Every row comes from one small tree of marks. The marks that hang from a mark follow it in brackets, in alphabetical order. Every link used is in the known rows. Which tree was each row made from?
Known rows:
busi{gati makepa}: [3.246,2.806,-0.025,-5.461,-2.341,0.137,6.961,2.079,1.903,1.672,2.088,1.496,4.957,1.971,2.394,2.128,0.385,-0.328,0.831,-1.938,-0.899]
siki{makepa}: [-1.570,2.744,0.618,-1.188,0.876,0.537,1.195,1.465,5.080,-0.808,-0.850,0.484,3.954,-0.988,0.774,-0.402,-1.701,-0.148,-0.267,-0.978,-0.664]
gati{busi makepa{fegiz gimivus vodeza}}: [2.935,5.787,-0.421,-4.920,-4.605,-2.460,-2.570,-0.735,1.881,7.537,3.360,2.920,3.903,7.494,2.260,-1.512,-2.778,6.803,6.393,1.048,-1.364]
vodeza{makepa{gati gimivus}}: [-1.758,5.325,3.860,-0.170,-0.076,2.714,0.022,0.855,0.352,3.683,-3.022,0.606,1.085,0.092,0.190,-0.285,-2.815,1.463,4.732,-1.988,-0.740]
siki{makepa{busi{gati} fegiz gimivus}}: [0.576,5.838,2.794,-5.547,0.943,0.145,2.447,-2.765,3.441,4.020,-2.902,1.888,2.625,-0.589,4.661,-1.371,-2.059,4.624,5.066,0.142,-0.539]
siki{makepa{gati}}: [-1.345,3.667,2.759,-0.680,1.215,1.233,3.229,-0.367,4.597,0.359,-2.254,-0.224,3.256,-1.131,0.643,-0.992,-0.293,0.609,0.932,-1.011,-1.777]
vodeza{makepa{fegiz gati{busi} gimivus}}: [0.462,5.657,3.756,-2.337,-1.323,0.087,-0.540,-0.606,0.513,6.070,-1.378,1.541,2.755,2.214,2.019,-1.493,-3.445,4.433,7.555,-0.340,-1.445]
gati{busi{makepa{fegiz gimivus}}}: [3.314,5.346,0.519,-5.243,-2.700,-1.268,-0.224,0.219,3.659,4.960,1.761,3.289,5.088,3.608,2.359,0.121,-1.756,5.150,5.363,0.589,-0.154]
busi{gati makepa{gimivus vodeza}}: [2.679,6.600,0.210,-6.377,-4.080,1.010,3.427,-0.119,2.693,4.556,1.541,2.066,3.710,5.057,1.890,1.644,-2.351,3.281,3.654,-1.718,-0.540]
makepa{gati{busi} gimivus vodeza}: [1.363,6.442,2.404,-2.360,-2.900,1.112,0.669,-0.931,1.490,6.009,-1.550,1.666,2.372,5.774,0.109,-1.352,-0.640,5.232,5.117,-0.270,-1.403]
busi{gati{makepa{gimivus vodeza}}}: [2.347,5.867,-0.241,-5.412,-4.648,-0.410,2.160,-0.208,0.151,5.957,1.162,2.620,3.165,6.200,2.513,0.353,-1.653,3.394,3.352,-1.274,-1.154]
siki{makepa{busi fegiz}}: [-0.053,2.671,1.947,-2.650,2.700,-0.146,1.054,-1.478,4.802,1.859,-0.296,0.034,2.650,-1.889,2.235,-1.812,-1.613,3.296,4.035,0.329,-0.702]
siki{makepa{busi fegiz gimivus}}: [-0.784,5.373,2.892,-2.848,2.277,0.655,-1.785,-2.331,4.789,3.474,-2.553,1.293,1.865,-1.337,2.741,-2.303,-2.501,5.449,5.187,0.587,0.151]
vodeza{makepa}: [-1.330,1.345,1.018,-0.327,-0.004,1.600,0.149,3.339,0.424,1.148,0.373,0.316,2.180,-0.057,0.051,0.559,-3.041,-1.373,2.250,-2.323,-0.579]
vodeza{makepa{busi gati}}: [-0.020,2.155,5.544,-0.665,1.501,2.074,4.196,0.161,-0.447,4.030,-2.176,-0.707,1.015,-1.861,0.330,-0.911,0.261,0.911,6.023,-2.220,-1.702]
makepa{gati{busi} vodeza}: [2.049,3.714,1.460,-2.306,-2.435,0.414,2.902,-0.320,1.367,4.309,0.799,0.355,3.114,5.259,-0.302,-0.957,0.508,3.321,3.751,-0.566,-2.442]
gimivus{makepa{fegiz vodeza}}: [-1.327,2.488,-2.040,-2.193,-1.563,1.048,-1.279,-0.987,-2.315,3.861,3.113,0.920,-0.163,5.358,1.077,-3.298,-5.012,1.819,3.225,-0.132,-0.280]
siki{makepa{fegiz}}: [-1.222,3.042,-0.034,-1.861,1.358,-0.113,-0.809,-0.203,5.307,0.193,1.223,0.056,2.839,-0.171,1.887,-0.614,-3.496,1.854,1.668,0.351,-0.793]

Which tree is each row?
[-0.720,6.627,4.951,-2.615,2.628,1.077,0.565,-4.119,4.422,4.576,-3.695,0.620,1.155,-1.556,2.264,-2.531,-1.530,6.014,6.656,0.512,-0.946]
siki{makepa{busi fegiz gati gimivus}}
[1.434,5.381,-0.007,-3.921,-0.602,0.318,-1.451,0.409,3.624,3.648,2.100,1.900,2.766,2.018,1.690,0.996,-3.305,4.272,4.637,0.233,0.424]
busi{makepa{fegiz gimivus}}
[0.183,6.648,3.106,-3.191,-0.426,-0.669,0.179,-2.565,5.027,4.169,-2.799,2.056,4.601,1.526,2.668,-2.452,-1.874,5.443,5.040,0.878,-1.903]
siki{makepa{fegiz gati{busi} gimivus}}
[0.840,4.671,3.333,-4.817,-0.159,0.939,1.663,-0.673,-0.865,6.036,-1.537,1.507,1.198,0.062,3.999,-0.624,-3.413,3.553,7.630,-1.099,-0.390]
vodeza{makepa{busi{gati} fegiz gimivus}}
[1.708,4.329,2.625,-4.258,0.064,1.620,3.920,-0.133,-0.711,4.474,-3.462,2.599,1.314,0.773,2.983,-0.134,0.891,2.891,3.861,-0.634,0.481]
makepa{busi{gati} gimivus}
[3.183,6.114,0.360,-5.113,-4.694,-0.112,0.648,0.658,3.772,5.183,1.393,2.784,5.273,5.834,0.353,0.331,-1.552,4.787,4.551,-0.960,-0.562]
gati{busi{makepa{gimivus vodeza}}}
[0.879,5.670,-0.041,-2.812,-3.179,0.135,-2.066,0.362,1.581,5.123,1.628,2.058,2.193,5.406,0.362,-0.412,-2.353,3.980,3.383,-0.602,-0.660]
gati{makepa{gimivus vodeza}}
[-0.334,5.269,5.605,-1.673,1.675,1.900,-0.297,-2.125,-0.011,6.421,-2.433,0.167,-0.371,-0.829,1.647,-1.801,-2.841,4.820,9.056,-0.689,-1.111]
vodeza{makepa{busi fegiz gati gimivus}}
[3.085,3.431,-1.918,-6.019,-3.804,-1.673,2.752,-0.809,0.467,5.324,5.810,1.004,3.025,6.233,3.288,0.271,-2.390,3.314,4.176,-0.290,-2.153]
busi{gati{makepa{fegiz vodeza}}}
[-0.087,3.337,2.369,-2.693,0.148,1.326,2.305,-4.048,-3.026,6.655,0.324,0.122,-1.333,3.702,1.236,-4.807,-1.748,3.920,6.878,0.007,-1.519]
gimivus{makepa{busi fegiz gati vodeza}}
[-0.484,6.481,2.048,-1.141,-0.963,2.826,-0.565,-0.968,1.316,4.540,-0.927,0.588,-0.047,4.054,-0.593,-0.571,-1.994,4.510,4.360,-0.745,-1.076]
makepa{gati gimivus vodeza}
[-0.983,5.100,3.464,-2.024,1.636,1.468,0.297,-0.667,4.343,2.387,-4.680,1.766,2.557,-1.987,1.445,-1.771,-0.840,3.388,3.475,-0.478,0.404]
siki{makepa{busi gimivus}}
[-0.338,1.875,0.964,-2.080,-0.848,1.928,2.219,-0.878,-3.123,4.572,-0.714,1.273,0.059,3.292,0.221,-3.867,-0.892,1.479,3.560,-1.182,0.049]
gimivus{makepa{busi vodeza}}
[-0.365,5.531,-0.752,-2.477,-0.826,1.436,-4.553,-0.630,1.905,4.433,2.350,0.704,-0.297,4.803,0.821,-0.306,-5.556,5.733,4.949,0.539,0.078]
makepa{fegiz gimivus vodeza}
[0.493,6.551,2.820,-5.429,-1.402,1.391,3.207,-2.714,3.676,4.334,-3.188,1.338,3.022,1.728,2.821,-1.274,-1.399,4.377,4.386,-1.463,-0.983]
siki{makepa{busi{gati} gimivus vodeza}}
[1.933,4.537,1.925,-3.217,-2.175,1.245,3.928,-0.834,3.615,3.570,2.900,-0.601,3.218,3.497,-0.795,0.905,-0.530,2.484,3.823,-1.705,-2.123]
busi{makepa{gati vodeza}}
[-1.945,5.742,0.427,-2.172,0.926,0.571,-3.195,-0.715,5.345,1.796,-1.125,1.346,2.633,0.111,2.279,-1.054,-4.834,3.830,2.896,0.557,0.272]
siki{makepa{fegiz gimivus}}
[3.395,2.802,-0.569,-3.714,-4.686,-2.394,1.756,1.449,1.664,4.993,3.681,2.168,5.452,6.622,0.758,-0.827,0.355,3.012,2.927,-0.513,-2.143]
gati{busi makepa{vodeza}}
[2.149,5.648,1.340,-4.283,-1.447,-0.634,-2.152,-2.282,1.240,8.100,2.332,1.723,0.599,4.365,2.055,-1.831,-2.205,7.342,8.067,0.549,-0.676]
gati{makepa{busi fegiz gimivus vodeza}}
[-0.565,4.497,3.424,-2.271,1.359,1.236,-2.354,-0.286,0.407,5.171,-1.030,0.965,0.014,-0.761,1.839,-1.043,-4.097,4.105,7.843,-0.692,0.243]
vodeza{makepa{busi fegiz gimivus}}
[-1.092,4.356,1.909,-1.630,1.809,0.312,1.235,-1.835,4.804,1.635,-0.079,-0.632,2.405,-0.710,1.689,-1.304,-2.266,2.276,3.168,0.182,-2.304]
siki{makepa{fegiz gati}}
[1.990,3.648,1.865,-3.449,-0.034,0.031,3.052,-0.944,3.181,3.237,3.347,-0.099,2.733,1.047,1.105,0.818,-1.020,2.907,4.479,-0.280,-1.606]
busi{makepa{fegiz gati}}
